In the rows, zero is written as 128.
Known rows, with every way that one mark hangs from another
galif[gori meve povekuv]: [135 152 151 114 150 139 133 180 121 165 154  95 132 150 116 139  98 132
 107 160 104 113 133  88 162 121  52]
galif[gori[furi povekuv]]: [128 136 139  79 147 143 153 149 123 159 140  92 169 123 107 135  90 146
 122 173 108 104 135 121 154 149  43]
furi[gori[povekuv] meve[kuruso]]: [130 129 137 102 149 160 154 197 126 149 159  84 192 111 120 127  83 139
 149 192 138 101 145  85 139 122  58]
gori[bolo furi[meve] kuruso povekuv]: [132 116 134  56 137 158 168 144 154 173 157 148 187 119  98 139  82 152
 124 183 100 126 160 119 146 160   4]
galif[furi meve[kuruso]]: [121 140 156 113 164 145 133 168 137 166 165  91 170 127 107 143 106 152
 124 162 129 112 124  88 148 130  58]
gori[bolo]: [128 134 150  89 144 143 129 131 134 148 146 108 164 130 112 143 108 140
 145 174 113 120 137  99 128 160  78]
povekuv[dudaz[meve] gori]: [121 120 130  94 112 109 135 146 125 146 150  92 186 110  87 125 131 125
 201 162 136 118 135  73 136 124  83]
povekuv[dudaz gori[bolo furi[meve]]]: [125 131 120  65 111 119 139 143 134 165 142 111 171 121  88 106 120 125
 185 157 132 129 127  77 125 120  43]
dudaz[meve[kuruso] povekuv[gori]]: [138 141 165 118 144 138 126 149 148 135 172  87 205  86  86 170  96 143
 179 188 144 113 155  83 129 124  77]
furi[gori[bolo kuruso povekuv] meve]: [146 120 137  90 129 158 163 184 140 160 165 114 185 118 113 125  87 144
 141 190 123 123 149  93 140 126  36]
furi[gori]: [131 132 148 106 140 148 142 161 110 144 150  77 172 118 121 132  96 136
 149 170 130 112 133 101 132 138  85]
galif[furi gori]: [132 144 149  95 145 131 145 160 126 169 152  75 162 128 101 138 111 154
 130 163 127 112 113 106 141 126  61]
galif[gori]: [134 139 148  96 143 132 139 153 118 150 145  76 160 126 115 139 103 143
 140 170 117 104 130 106 152 143  79]
furi[gori[bolo kuruso povekuv[dudaz]]]: [135 123 142  80 125 154 157 161 125 157 164 116 189 135 104 132  96 140
 152 187 118 129 148 108 138 140  39]
galif[furi[gori[povekuv]] meve]: [130 133 148 118 149 151 145 178 132 170 164  95 170 126 109 128 102 153
 113 161 126 119 120  91 145 120  40]
furi[meve[kuruso]]: [121 127 141  97 154 139 138 170 129 149 153  86 181 111 118 140  97 140
 159 179 131  93 146  81 140 143  87]
dudaz[povekuv[gori]]: [130 136 155  98 139 130 119 140 141 144 165  94 187 111  93 167 107 150
 173 170 132 109 146  91 123 140  73]
dudaz[meve]: [128 119 152 118 144 134 140 140 126 139 148  87 182  96 109 148 103 138
 154 174 121 106 146  94 141 154 102]
gori[bolo kuruso povekuv]: [128 118 148  70 138 154 151 139 151 155 168 141 189 136  99 161 102 155
 138 193  98 124 161 119 148 171  36]
dudaz[povekuv[gori[furi kuruso]]]: [134 135 155  85 135 135 131 135 142 153 169 106 189 107  88 168  97 153
 167 167 127 117 152 106 128 142  51]
galif[furi[gori meve[kuruso]]]: [128 136 145 104 149 147 150 183 129 166 161  77 180 114 109 129  99 147
 144 170 147 112 122  86 126 113  63]
galif[gori[bolo] meve povekuv]: [143 158 153 109 147 144 131 175 132 168 153 107 126 155 113 135  98 129
 103 166 102 127 129  85 155 117  40]
galif[furi gori[povekuv[dudaz meve[kuruso]]]]: [120 137 137  82 137 125 155 168 126 174 156  89 175 133  90 129 121 154
 139 174 129 107 122 102 151 121  37]

Rows
[127 128 129  83 137 128 156 179 132 182 154  91 178 131  94 123 109 153
 137 172 126 104 122  90 145 118  35]
galif[furi[meve] gori[povekuv[dudaz]]]
[135 139 151  97 125 121 123 137 146 145 163 106 175 106  89 153 124 151
 174 171 136 117 143  86 126 128  61]
dudaz[povekuv[gori[bolo] meve]]
[105 121 134  79 126 108 142 146 106 153 149  96 177 122  99 124 135 134
 187 171 132  96 146  86 147 143  81]
povekuv[dudaz meve[kuruso]]
[132 147 153  88 133 130 129 137 146 148 162 105 178 101  86 151 112 148
 169 173 140 119 145  94 126 126  46]
dudaz[povekuv[gori[bolo furi] meve[kuruso]]]
[124 139 147 109 139 136 130 172 136 157 167 114 145 141 105 152 114 133
 138 152 111 125 143  82 154 124  55]
galif[meve povekuv[gori[kuruso]]]
[142 116 131  82 122 151 164 183 133 166 165 118 190 124 107 117  92 139
 154 188 124 123 150  87 138 124  30]
furi[gori[bolo kuruso povekuv[dudaz]] meve]
[119 132 130  90 117 112 145 140 130 145 141  95 155  94  97 120 137 139
 171 148 137 115 128  95 146 124  66]
povekuv[gori[furi] meve]
[102 107 127  78 129 120 148 146 117 153 148 114 186 126  99 135 129 146
 162 175 113  94 153  98 149 160  64]
gori[povekuv[dudaz meve]]
[129 134 150 100 128 117 125 140 138 144 163  97 179 101  91 156 125 152
 177 167 137 107 146  88 130 131  70]
dudaz[povekuv[gori meve]]
[138 141 149  87 135 136 126 138 149 155 160 106 182 106  90 153  98 148
 163 169 132 120 143  90 117 132  48]
dudaz[povekuv[gori[bolo furi[meve]]]]
[119 130 138  81 154 144 149 149 125 160 142  93 174 104 113 132  84 139
 141 166 124 101 142 102 136 151  62]
gori[furi[meve[kuruso]]]
[146 138 158 109 132 137 132 132 153 146 161 104 193  84  83 156  94 143
 164 176 134 126 148  89 121 127  57]
dudaz[meve povekuv[gori[bolo furi]]]
[136 135 142 107 146 153 148 193 120 148 156  73 180 108 123 122  85 134
 156 183 144 105 138  80 134 117  74]
furi[gori meve[kuruso]]
[113 118 129  71 125 128 145 137 133 158 147 132 178 134  95 129 129 143
 156 183 110 113 147  95 140 155  45]
gori[bolo povekuv[dudaz meve]]
[138 113 135  96 132 153 165 189 130 157 166 102 190 112 115 130  87 146
 147 184 125 109 152  95 147 129  47]
furi[gori[kuruso povekuv] meve]
[127 113 136  53 127 149 168 128 142 174 157 151 197 122  84 138  90 144
 140 185  97 132 162 121 145 163   5]
gori[bolo furi kuruso povekuv[dudaz[meve]]]
[121 144 135  91 130 132 129 161 129 170 152 122 142 147  97 126 113 119
 142 148 112 133 133  73 139 117  35]
galif[meve povekuv[dudaz gori[bolo furi]]]
[138 133 136  75 122 135 147 145 151 157 156 116 169 109  96 131 109 139
 164 162 127 135 136  97 138 128  39]
povekuv[gori[bolo furi[meve] kuruso]]
[138 144 138  75 147 152 154 159 138 164 143 103 168 124 106 125  83 143
 120 185 114 114 134 109 149 135  25]
galif[gori[bolo furi[meve[kuruso]] povekuv]]
[121 131 145  99 147 149 150 165 126 164 159  87 181 123 104 140 106 153
 134 169 132 115 124 104 127 131  58]
galif[furi[gori[povekuv]]]
[134 124 132  72 104 121 151 133 139 161 156 122 184 110  77 121 117 126
 187 164 127 142 140  90 137 123  39]
povekuv[dudaz[meve] gori[bolo furi kuruso]]
[137 122 127  89 128 149 155 182 128 161 152 106 183 123 111 109  94 134
 152 186 128 116 139  78 128 121  43]
furi[gori[bolo povekuv[dudaz]] meve]
[120 141 142  90 124 124 139 156 135 152 159 118 146 133  96 150 133 132
 161 161 121 129 144  90 140 125  62]
galif[povekuv[gori[bolo kuruso] meve]]
[135 136 153  94 139 148 151 159 132 169 165  97 174 126 101 139 106 151
 138 167 132 131 124 106 126 128  52]
galif[furi[gori[bolo kuruso]]]
[122 130 129  75 112 115 127 139 131 152 149 106 173 134  89 122 135 126
 194 162 131 128 127  77 127 128  66]
povekuv[dudaz gori[bolo]]
